Known rows, with every way that one mark hangs from another
Z_870{Z_732{Z_793 Z_910}}: [  8  11  19 -23 -16   2 -77  97 -52  -5 -17  -5   0  45 -39  84   2 -41
 -44  19]
Z_870{Z_732{Z_210 Z_793 Z_910}}: [ -3  -5  14 -17 -19  -7 -74  91 -49   0 -34   2 -13  31 -22  76   4 -21
 -39  16]
Z_870{Z_732{Z_910}}: [ 10   4  16 -22 -14   4 -73  78 -31  -4 -25  -3  -7  25 -42  84   9 -16
 -36  19]
Z_923{Z_948}: [-33 -33  19 -12  63  15 -60  76  -2   5 -11  -9   3  11 -40  69 -26  13
 -13   7]
Z_732{Z_210 Z_793 Z_870 Z_910}: [-36  -7  24   7 -11  11 -70  95 -77 -15 -31 -29  70  39  13  36  37  15
 -21  19]
Z_793{Z_732}: [-16   0  27 -23  23  10 -89  85 -18 -31   5 -18  23  37 -24  65 -12 -14
 -38 -16]
Z_923{Z_948{Z_368 Z_618}}: [-21 -26   6  -2  31  22 -51  30   4 -20  30  -3   9  -4 -33  38 -15  55
  -3  24]
Z_948{Z_618}: [-12  11  -5   5  26   8 -52  28 -17 -38   5 -14  29  -4 -23  47  -1   5
   0  24]
Z_923{Z_948{Z_368}}: [-28 -38  23  -9  29  22 -67  57   4 -12  11 -11   6  19 -33  49 -29  43
 -20   9]
Z_368{Z_732{Z_210 Z_793 Z_870 Z_910}}: [ -17  -21   18    8   16  -13  -74   83 -110    5  -42  -30   36   38
  -16   18   -6   27  -51   40]
Z_948{Z_368{Z_732} Z_618}: [  6  -7  -3  13 -11   2 -62  -1 -42 -46  27 -18  20   7 -26   1 -22  63
 -31  44]
Z_368{Z_732}: [ -7 -22  15   0  41 -16 -77  64 -66  -3 -35 -27   3  31 -42  37 -46   9
 -54  29]
Z_948{Z_945}: [-18   9  13  25  51  -2 -98  55  25 -30 -38 -31  38  24 -54  56  -4 -22
 -13 -31]
Z_732{Z_793 Z_870}: [-41  -2  32  -6  12  24 -93 116 -82 -24 -25 -52  62  56 -22  37  -4  -8
 -23  14]
Z_793{Z_732{Z_870}}: [-27  -3  32 -21  17  24 -98  99 -43 -28  -3 -36  43  36 -25  48   7  13
 -31  -8]
Z_870{Z_732}: [ -3  -9  15 -25  -1   4 -85  87 -30  -5 -37 -13 -26  24 -49  77 -17 -13
 -33  12]
Z_923{Z_948{Z_362 Z_945}}: [-34 -35   2  12  50  26 -79  48  20   6 -13 -39  -9  14 -63  48 -26  17
  -5  -2]
Z_793{Z_732{Z_210 Z_870 Z_910}}: [-24  -7  27 -12   1  15 -81  85 -41 -22  -8 -19  48  24  -1  46  36  29
 -28  -4]
Z_368{Z_732{Z_870}}: [-18 -25  20   1  34  -2 -85  79 -91  -1 -44 -45  21  30 -43  19 -27  36
 -46  36]
Z_362{Z_948{Z_368{Z_732}}}: [-39 -10  21  -2  20 -18 -79  32 -41 -36 -40 -19   6  48  -1  12 -62  50
 -67   5]
Z_362{Z_948{Z_368{Z_732{Z_870}}}}: [-45 -12  24  -1  17 -12 -82  39 -53 -35 -44 -28  15  48  -1   4 -53  63
 -63   8]
Z_732{Z_793 Z_870 Z_910}: [-22  17  32  -3  -7  25 -76 104 -84 -22  -8 -38  88  59 -13  48  32 -12
 -27  24]

Rows
[  4  -9 -29  48 -32  18 -90 -41 -11 -46  24 -60   5  12 -60 -30 -22  67
 -19  30] | Z_948{Z_362 Z_368{Z_732} Z_618 Z_945}
[-37  21   2  24  33 -13 -77  -3  12 -59 -24 -15  29  19 -13   9 -23  43
 -28 -18] | Z_362{Z_948{Z_368 Z_618 Z_945}}
[ -16  -16   -2   34  -47   34 -112    2   25  -49    6  -69   14   44
  -48    5  -24   38  -21   -8] | Z_948{Z_362 Z_368 Z_945}
[  0  20  -7  40   4   9 -84 -11  35 -67  22 -23  49   0 -44  13  14  38
   1  -8] | Z_948{Z_368 Z_618 Z_945}
[-33 -17  19  10  -9  15 -64  68 -48 -13 -42 -27  61  12   9  37  48  50
  -9  19] | Z_732{Z_210 Z_870 Z_910}
[ -6 -18  12   6  24 -27 -66  68 -84   3 -33 -12  15  38 -15  35 -25   1
 -59  34] | Z_368{Z_732{Z_210 Z_793 Z_910}}
[-38   0   6   6  19 -11 -66  12 -53 -43 -25 -20  18  24  -2  -7 -39  74
 -47  22] | Z_362{Z_948{Z_368{Z_732{Z_870}} Z_618}}
[-16 -19  14 -19  -8  -7 -86  99 -47  -1 -45  -8 -32  29 -29  68 -22 -19
 -38   9] | Z_870{Z_732{Z_210 Z_793}}
[-25 -39  -8   2  -3  40 -53  11  -3 -17  39 -28 -11   3 -35  22 -27  66
  -2  38] | Z_923{Z_948{Z_362 Z_368 Z_618}}
[-10 -15 -20  15 -72  44 -66 -25 -17 -57  47 -53   6  17 -16  -5 -21  64
  -8  47] | Z_948{Z_362 Z_368 Z_618}
[  -5  -27   -4   37  -35   18 -113   -1  -10  -33   -4  -71    0   45
  -59  -13  -42   52  -43   10] | Z_948{Z_362 Z_368{Z_732} Z_945}
[   5  -17   -5   39  -43   18 -105   -7  -11  -33    5  -64   13   46
  -55   -8  -23   49  -44   15] | Z_948{Z_362 Z_368{Z_732{Z_910}} Z_945}
[ -6   1 -26  45 -44  35 -88 -37  24 -62  33 -58  19  10 -46 -11  -5  54
   2  13] | Z_948{Z_362 Z_368 Z_618 Z_945}
[-38 -20  27 -14  14  15 -93  94 -40 -23 -19 -29  30  22  -8  39  10  32
 -27 -11] | Z_793{Z_732{Z_210 Z_870}}
[-33   2   4   5  22 -18 -61   4 -41 -45 -21 -12   9  25   0   1 -48  61
 -51  19] | Z_362{Z_948{Z_368{Z_732} Z_618}}
[  2   7  -6  44  12   2 -91  -4 -18 -49   6 -37  47   1 -57 -18   8  70
 -15  16] | Z_948{Z_368{Z_732{Z_870}} Z_618 Z_945}
[ -1 -21 -21  16 -62  26 -71 -14 -66 -42  44 -54  -5  30 -27 -23 -45  61
 -35  66] | Z_948{Z_362 Z_368{Z_732{Z_793}} Z_618}
[-21  -1  16   5  -2  -8 -58  75 -42 -18 -19  -3  43  40  14  61  10 -22
 -31  10] | Z_732{Z_210 Z_793 Z_910}
[-41   9   6   3  14  -6 -61   6 -15 -56 -14 -11  20  24   8  14 -36  51
 -36   6] | Z_362{Z_948{Z_368 Z_618}}
[ -1 -29   4   7 -73  25 -86  20 -66 -29  24 -58   3  65 -22  -2 -46  43
 -60  50] | Z_948{Z_362 Z_368{Z_732{Z_793 Z_910}}}
